What can hang from each mark:
vadib: fova zare
fova: loga
sisir: lavek
zare: lavek nagas vadib
loga: fova
tinonu: nagas
lavek: sisir zare
nagas: tinonu

Known rows, with every way that one mark hangs from another:
{sisir {lavek {zare {vadib {fova loga}}}}}: [ 1.26  0.83 -0.14  1.60  2.04  1.15  0.62 -0.92 -2.34  0.01  0.27 -2.16
  1.09  4.96 -3.79 -1.38 -2.94  0.37]
{lavek sisir {zare nagas {vadib fova}}}: [-0.25 -0.21  1.18 -0.29  0.42 -1.61 -3.45 -1.71 -1.92  2.15  2.50 -0.06
 -1.45  1.58 -3.90 -3.77 -1.67  1.19]
{lavek zare}: [-0.18 -0.21 -0.59 -0.66 -2.98 -1.58  0.31 -1.65 -0.38 -1.33  1.02 -0.57
 -1.22  1.85 -1.73 -0.36 -0.84  1.32]
{zare {lavek sisir} {nagas tinonu}}: [-2.33 -0.14  0.45  0.88 -3.24 -2.29 -2.06  0.92  1.84  5.09  3.40 -1.61
 -3.97 -0.99 -1.18 -0.48 -1.37  2.10]
{loga fova}: [-2.13 -1.12  0.32 -0.58 -1.08 -0.77 -1.67  1.23  0.22 -0.86  0.28  0.12
 -0.20  0.84 -0.86 -0.37  1.02  0.29]
{zare {lavek sisir} nagas}: [-2.72 -0.52  1.44  1.23  0.05 -2.32 -2.65  0.24  0.76  4.91  3.25 -1.65
 -2.82 -1.66 -0.99 -0.37  0.04  1.13]
{zare {lavek sisir} nagas vadib}: [-2.73  0.09  1.61  0.78  0.36 -1.99 -4.18 -0.50 -0.45  4.30  2.17 -1.23
 -2.03  0.06 -1.99 -3.72 -0.62  2.91]
{sisir lavek}: [ 0.21  0.24  0.26  2.22  1.89  1.85  1.22  0.66 -0.17  0.60 -0.08 -1.26
  1.17  3.24 -0.98 -0.09 -0.69  0.30]
{vadib {zare {lavek sisir}}}: [-3.56  0.88  1.20  0.99 -1.46 -0.53 -1.43  0.31  0.94  6.45  0.68 -1.18
 -0.51  0.42 -2.75  1.90  1.00  0.99]
{vadib {fova loga} zare}: [ 1.33  1.56  0.63  0.51  3.92  0.59  0.37  0.60 -1.93  4.38  0.81 -1.11
  1.64  0.05 -2.24  3.76 -0.62 -4.06]
{vadib fova zare}: [ 0.87  0.84  1.02  0.27  3.25 -0.30  0.59 -0.14 -0.74  3.95  0.50 -0.94
  3.24  0.29 -1.53  2.64  0.75 -2.89]
{zare {lavek sisir} {nagas tinonu} vadib}: [-2.47  0.48  0.65  0.17 -2.65 -1.61 -3.52  0.08  0.63  4.46  2.35 -1.23
 -3.04  0.68 -1.91 -3.65 -1.99  3.85]
{vadib {fova loga} {zare lavek nagas}}: [ 0.26  1.13  1.18  1.20  3.92 -2.16 -0.21  0.36 -1.47  6.55  3.52 -3.01
  0.31 -0.46 -1.69  3.84 -0.69 -3.14]
{lavek sisir {zare nagas vadib}}: [-1.51 -0.25  0.94 -0.46 -1.46 -1.21 -3.83 -1.46 -1.37  1.59  2.29  0.56
 -3.07  2.29 -2.95 -4.68 -1.23  2.94]
{vadib {fova loga} {zare nagas}}: [ 1.58  1.18  1.09  0.52  4.95 -0.46 -0.19  0.89 -2.24  5.14  3.17 -1.21
  0.53  0.08 -0.62  2.95 -0.61 -3.90]
{tinonu nagas}: [ 2.12 -0.38 -0.41  0.07  2.19 -0.24  0.07 -1.05 -0.60  0.91  0.27 -1.32
 -0.61 -1.21 -1.19  2.14 -2.17  2.06]
{lavek sisir {zare nagas}}: [-1.51 -0.66  0.71  0.05 -1.93 -1.56 -2.46 -0.88 -0.41  2.13  3.26  0.21
 -3.79  1.04 -2.35 -1.83 -0.92  1.68]
{vadib zare}: [-1.18  0.94  0.56 -0.07 -0.05  0.13  0.09  0.35  0.16  3.15  0.25  0.03
  0.56  1.52 -0.31  1.34  1.29  0.06]

Rows:
[ 2.51  0.97 -0.21 -0.58  2.21 -0.39 -1.56  0.41 -2.00  1.30  2.38 -0.76
 -0.70  1.07 -0.28 -2.42 -3.24 -0.47] | {zare {nagas tinonu} {vadib {fova loga}}}
[ 1.17  0.40  0.09  1.51  1.45  0.67  0.53 -1.37 -1.67 -0.48  0.07 -1.94
  1.83  5.15 -3.56 -1.83 -1.85  1.07] | {sisir {lavek {zare {vadib fova}}}}
[-1.02 -0.34  0.07 -0.43 -4.31 -1.33 -1.95 -0.25  0.33  2.21  3.33  0.18
 -4.75  1.62 -2.25 -1.82 -1.95  2.32] | {lavek sisir {zare {nagas tinonu}}}
[ 0.22  0.13  0.24  1.41  0.87 -0.08 -0.08 -0.92 -1.31 -0.26  1.79 -1.72
 -0.07  5.87 -1.73 -3.23 -1.47  2.59] | {sisir {lavek {zare nagas vadib}}}
[ 0.42  0.30 -0.42  1.05 -1.09  0.06  0.30 -0.55 -0.72 -0.31  1.89 -1.70
 -1.01  6.23 -1.66 -3.30 -2.34  3.22] | {sisir {lavek {zare {nagas tinonu} vadib}}}
[-3.15  0.63  1.05  0.68 -1.13 -0.56 -3.56 -0.86 -0.15  3.41 -0.55 -1.01
 -0.68  0.14 -3.78 -2.59 -0.90  2.68] | {zare {lavek sisir} vadib}
[-3.30  0.48  1.72  0.95 -0.31 -1.50 -2.07  0.44  0.74  7.05  2.84 -1.33
 -1.59  0.39 -1.09  1.11  1.37  1.26] | {vadib {zare {lavek sisir} nagas}}
[-0.34  0.55  0.58 -0.13 -0.36  0.17 -2.93 -1.45 -2.58  1.95  0.55  0.01
 -1.41  1.31 -5.42 -2.42 -2.80  0.36] | {lavek sisir {zare {vadib {fova loga}}}}
[ 0.49 -0.04 -0.49  1.48 -1.43 -0.22  1.28 -0.05  0.07  0.12  2.56 -1.98
 -1.48  5.10 -1.03 -1.21 -2.11  2.04] | {sisir {lavek {zare {nagas tinonu}}}}
[ 0.37 -0.26  0.06  1.74  0.75 -0.31  1.03 -0.48 -0.57  0.13  2.53 -2.00
 -0.78  4.93 -1.18 -1.04 -1.18  1.41] | {sisir {lavek {zare nagas}}}
[-1.15  0.45  2.06  1.39  2.95 -2.00 -1.45  0.13 -0.21  7.68  3.18 -2.22
  0.82 -0.90 -2.40  2.24  0.68 -1.98] | {vadib fova {zare {lavek sisir} nagas}}
[-0.14  0.51  0.61  0.39  1.47 -1.75 -1.49 -1.61 -0.95  1.87 -0.42 -2.62
  2.63 -0.33 -3.30 -1.09 -1.16  0.33] | {zare lavek {vadib fova}}
[ 0.16  1.09  0.34  0.58  1.94 -1.00 -1.49 -0.98 -2.03  2.26 -0.10 -2.77
  1.52 -0.48 -3.59 -0.25 -2.34 -0.63] | {zare lavek {vadib {fova loga}}}
[-1.12  1.05  1.10  1.09  1.86 -0.03 -3.15 -0.49 -1.87  4.66 -0.07 -1.99
  0.15 -1.33 -5.42 -0.87 -2.37 -0.51] | {zare {lavek sisir} {vadib {fova loga}}}
[ 1.53  0.77  0.65 -0.07  1.72 -1.21  0.32  0.70 -0.20  4.53  2.88 -1.09
  1.16  0.66  0.12  1.76  0.12 -2.14] | {vadib fova {zare {nagas tinonu}}}
[ 1.24  0.02  0.51  1.53  2.58 -0.24  0.11 -1.25 -1.75  0.16  1.89 -2.10
  1.07  5.24 -2.50 -2.37 -1.72  0.98] | {sisir {lavek {zare nagas {vadib fova}}}}
[-1.27  0.05  0.15 -0.97 -4.01 -1.18 -3.41 -0.92 -0.49  1.74  2.54  0.54
 -3.94  2.71 -3.07 -4.41 -2.37  3.74] | {lavek sisir {zare {nagas tinonu} vadib}}
[ 0.43  0.15 -0.76 -1.50 -4.04 -2.30 -1.31 -1.42 -0.68 -1.02  2.39 -0.52
 -2.49  3.75 -0.80 -3.79 -2.10  3.48] | {lavek {zare {nagas tinonu} vadib}}
